Known rows, with every way that one mark hangs from another:
[vikib [gilub [kozoz faba] [pite galeb]]]: [-2.21  0.44 -2.75 -8.02 -0.64  2.64 -2.81 -1.65  0.99 -0.73  0.97 -4.03
  0.23  2.25  3.04  1.70]
[gilub digud]: [-0.80  1.71 -0.19 -2.04  0.22  1.02  0.43  1.52  2.93  1.87 -1.65 -0.82
  5.46 -0.13  2.84  0.30]
[pite galeb [gilub [digud gufo] [kozoz faba] vikib]]: [ 0.49 -0.50 -0.70 -0.98  1.02  6.65 -3.04 -3.73  1.84  1.71  1.50 -1.19
 -0.29 -4.08  0.63  3.41]
[galeb [pite [gilub digud]]]: [-1.04 -1.52  1.36 -4.63 -0.86  3.99 -0.78 -0.60  3.04  0.30 -2.62 -0.22
  3.22 -1.05  3.17  1.87]
[vikib gilub]: [-2.99  0.69 -2.50 -3.70  1.68 -0.97  0.70  1.71  0.34  0.47 -0.20 -2.97
  7.56  4.03  1.98 -0.74]
[faba [kozoz [gilub [digud gufo]]]]: [ 2.20 -1.52 -0.71  3.51  3.17  0.35  0.43  1.63  3.66 -1.29 -0.47 -0.30
  5.89 -1.87  1.65  2.20]
[kozoz faba [gilub [digud gufo] [pite galeb] vikib]]: [ 1.38 -1.03 -2.58 -0.62 -0.02  4.14 -2.20 -3.54  0.45 -0.11  1.05 -0.51
 -1.33 -2.64  2.68  3.12]
[digud [gilub kozoz vikib] gufo]: [-4.35  0.35 -0.50  1.72  5.71  2.69 -1.83  0.65  1.40  1.25  1.37 -1.30
  3.05  1.34 -6.57 -4.15]
[vikib [gilub [digud gufo] pite]]: [-0.10 -1.38 -2.05 -0.41  2.35  0.57  0.31  1.75 -0.49 -0.49 -2.03  0.68
  0.42  0.48 -2.58 -0.79]
[digud [gilub kozoz [pite galeb] vikib] gufo]: [-5.07 -0.42  0.98  0.22  3.31  4.78 -3.73 -1.44  2.49  0.78  1.30 -2.40
 -0.63 -1.41 -4.52 -1.27]
[kozoz faba [gilub digud [pite galeb] vikib]]: [ 2.06  1.47 -2.96 -3.58 -2.41  4.37 -2.85 -5.46  1.65  1.07  1.93 -1.68
 -0.54 -3.18  5.78  4.43]
[pite galeb [gilub digud [kozoz faba]]]: [ 0.57  0.50  0.10 -5.16 -2.02  4.97 -4.00 -3.11  3.14  1.39 -0.29 -3.30
  2.72 -3.50  5.60  5.05]
[vikib [gilub [kozoz faba] pite]]: [-1.60  1.78 -4.53 -6.95  1.59  1.26 -1.63 -0.70  0.15 -0.73  0.63 -1.67
 -0.07  4.58  0.80 -0.82]
[digud gilub gufo]: [-4.67 -2.43  0.87  2.37  4.67 -0.46 -1.14  4.14  0.66 -2.17 -3.07 -2.65
  8.91  2.36 -2.23 -3.25]
[faba [kozoz [gilub vikib]]]: [-0.27  2.21 -2.46  0.02  3.10  1.01  0.14 -2.06  4.62  0.80  3.49 -2.31
  6.83  0.25  4.33  1.46]
[pite galeb [gilub kozoz vikib]]: [-3.45  2.44  0.44 -4.53  0.23  5.71 -3.37 -4.44  3.68  3.48  3.02 -4.05
  3.07 -2.21  3.68  4.11]
[kozoz faba [gilub digud pite vikib]]: [ 2.63  2.97 -4.46 -2.59 -0.27  3.17 -1.84 -4.71  1.04  1.08  1.69  0.52
 -0.96 -0.77  3.89  1.58]

Rows:
[ 0.85  1.84 -2.82 -1.30  3.34  4.57 -1.07 -1.69  1.51  1.60  1.09  2.26
 -5.34 -0.14 -3.00 -2.04] -> [gilub [digud gufo] [kozoz faba] pite vikib]
[-3.17  4.99 -1.88 -4.70  2.55  3.90 -1.04 -2.21  3.15  3.18  2.61 -0.38
 -2.02  1.31 -0.23 -1.34] -> [gilub kozoz pite vikib]
[-4.02  2.28 -0.02 -4.00  0.16  3.82 -1.12 -2.15  3.40  2.27  1.15 -3.18
  2.22 -0.86  4.52  1.19] -> [gilub [pite galeb] vikib]
[-0.83 -1.27  1.26  1.48  0.50  5.06 -1.62 -2.39  2.12  2.20  0.21 -1.52
  3.03 -5.00  2.02  3.75] -> [pite galeb [gilub [digud gufo] vikib]]
[-3.17  2.40 -2.66 -6.11  1.63  1.24 -1.38  0.02  1.37  1.01  0.92 -1.53
  0.18  3.58 -0.64 -0.30] -> [vikib [gilub kozoz pite]]
[ 0.06  0.57 -1.45 -2.27  1.41  5.89 -2.14 -2.41  1.99  1.66  1.28  0.20
 -4.90 -2.63 -0.93  0.54] -> [gilub [digud gufo] [kozoz faba] [pite galeb] vikib]
[-1.67  1.00 -4.30 -6.22  1.77  0.44 -0.66  0.35 -0.07 -0.05  1.19 -2.72
  3.56  4.97  0.98 -1.12] -> [vikib [gilub [kozoz faba]]]
[ 1.30  4.45 -3.46 -4.23  1.20  4.65 -1.43 -3.64  2.44  2.58  2.00  1.15
 -4.59 -0.76  0.46 -1.19] -> [gilub digud [kozoz faba] pite vikib]
[-5.38 -1.96  2.21 -0.92  2.70  3.48 -4.44  0.92  2.29 -1.18 -1.69 -3.20
  1.93 -0.52 -3.17 -0.25] -> [digud [gilub kozoz [pite galeb]] gufo]
[-4.74 -1.31  0.88  0.91  5.03  1.20 -2.07  3.39  1.48 -1.05 -1.40 -1.86
  5.21  2.40 -4.93 -3.05] -> [digud [gilub kozoz] gufo]
[-0.77  1.66 -1.21 -1.58  0.53  3.52 -1.98 -4.07  5.45  0.14  3.13 -3.78
  3.20 -2.69  6.24  4.30] -> [faba [kozoz [gilub [pite galeb] vikib]]]
[-3.05 -0.91 -1.10 -8.66  0.62  4.57 -2.36 -1.36  2.52 -1.31 -0.70 -1.88
  2.35  3.35  3.01  0.67] -> [galeb [pite [gilub [kozoz faba]]]]
[ 1.35  3.38 -2.89 -1.66 -0.25  3.22 -1.22 -4.20  2.01  2.57  1.81  0.92
 -0.93 -1.89  2.41  2.15] -> [kozoz [gilub digud pite vikib]]
[-2.39  2.88 -2.45 -6.99  1.74  2.37 -2.13 -0.31  2.08 -0.40 -0.41 -1.35
  0.45  3.42  2.61 -0.88] -> [gilub [kozoz faba] pite]
[ 0.28  0.41 -1.69 -2.51  2.56  3.10 -1.37  0.86  1.19 -0.55 -1.87  1.52
 -2.72  0.60 -1.51 -1.18] -> [gilub [digud gufo] [kozoz faba] pite]
[ 2.73  0.60 -1.95  3.51  3.53  2.68 -0.12 -2.02  3.98 -0.01  1.91  1.72
 -0.26 -3.11 -0.20  1.56] -> [faba [kozoz [gilub [digud gufo] pite vikib]]]
[ 2.27  0.19 -3.94  0.10  2.00  3.03 -1.11 -2.69 -0.11 -0.19  0.62  1.57
 -1.54 -0.50  0.62  0.61] -> [kozoz faba [gilub [digud gufo] pite vikib]]
[ 0.53 -2.05 -2.27 -3.50  0.45  3.26 -2.28 -0.38  0.01 -0.56 -0.49 -0.98
 -3.10 -0.63 -1.45  1.40] -> [vikib [gilub [digud gufo] [kozoz faba] [pite galeb]]]
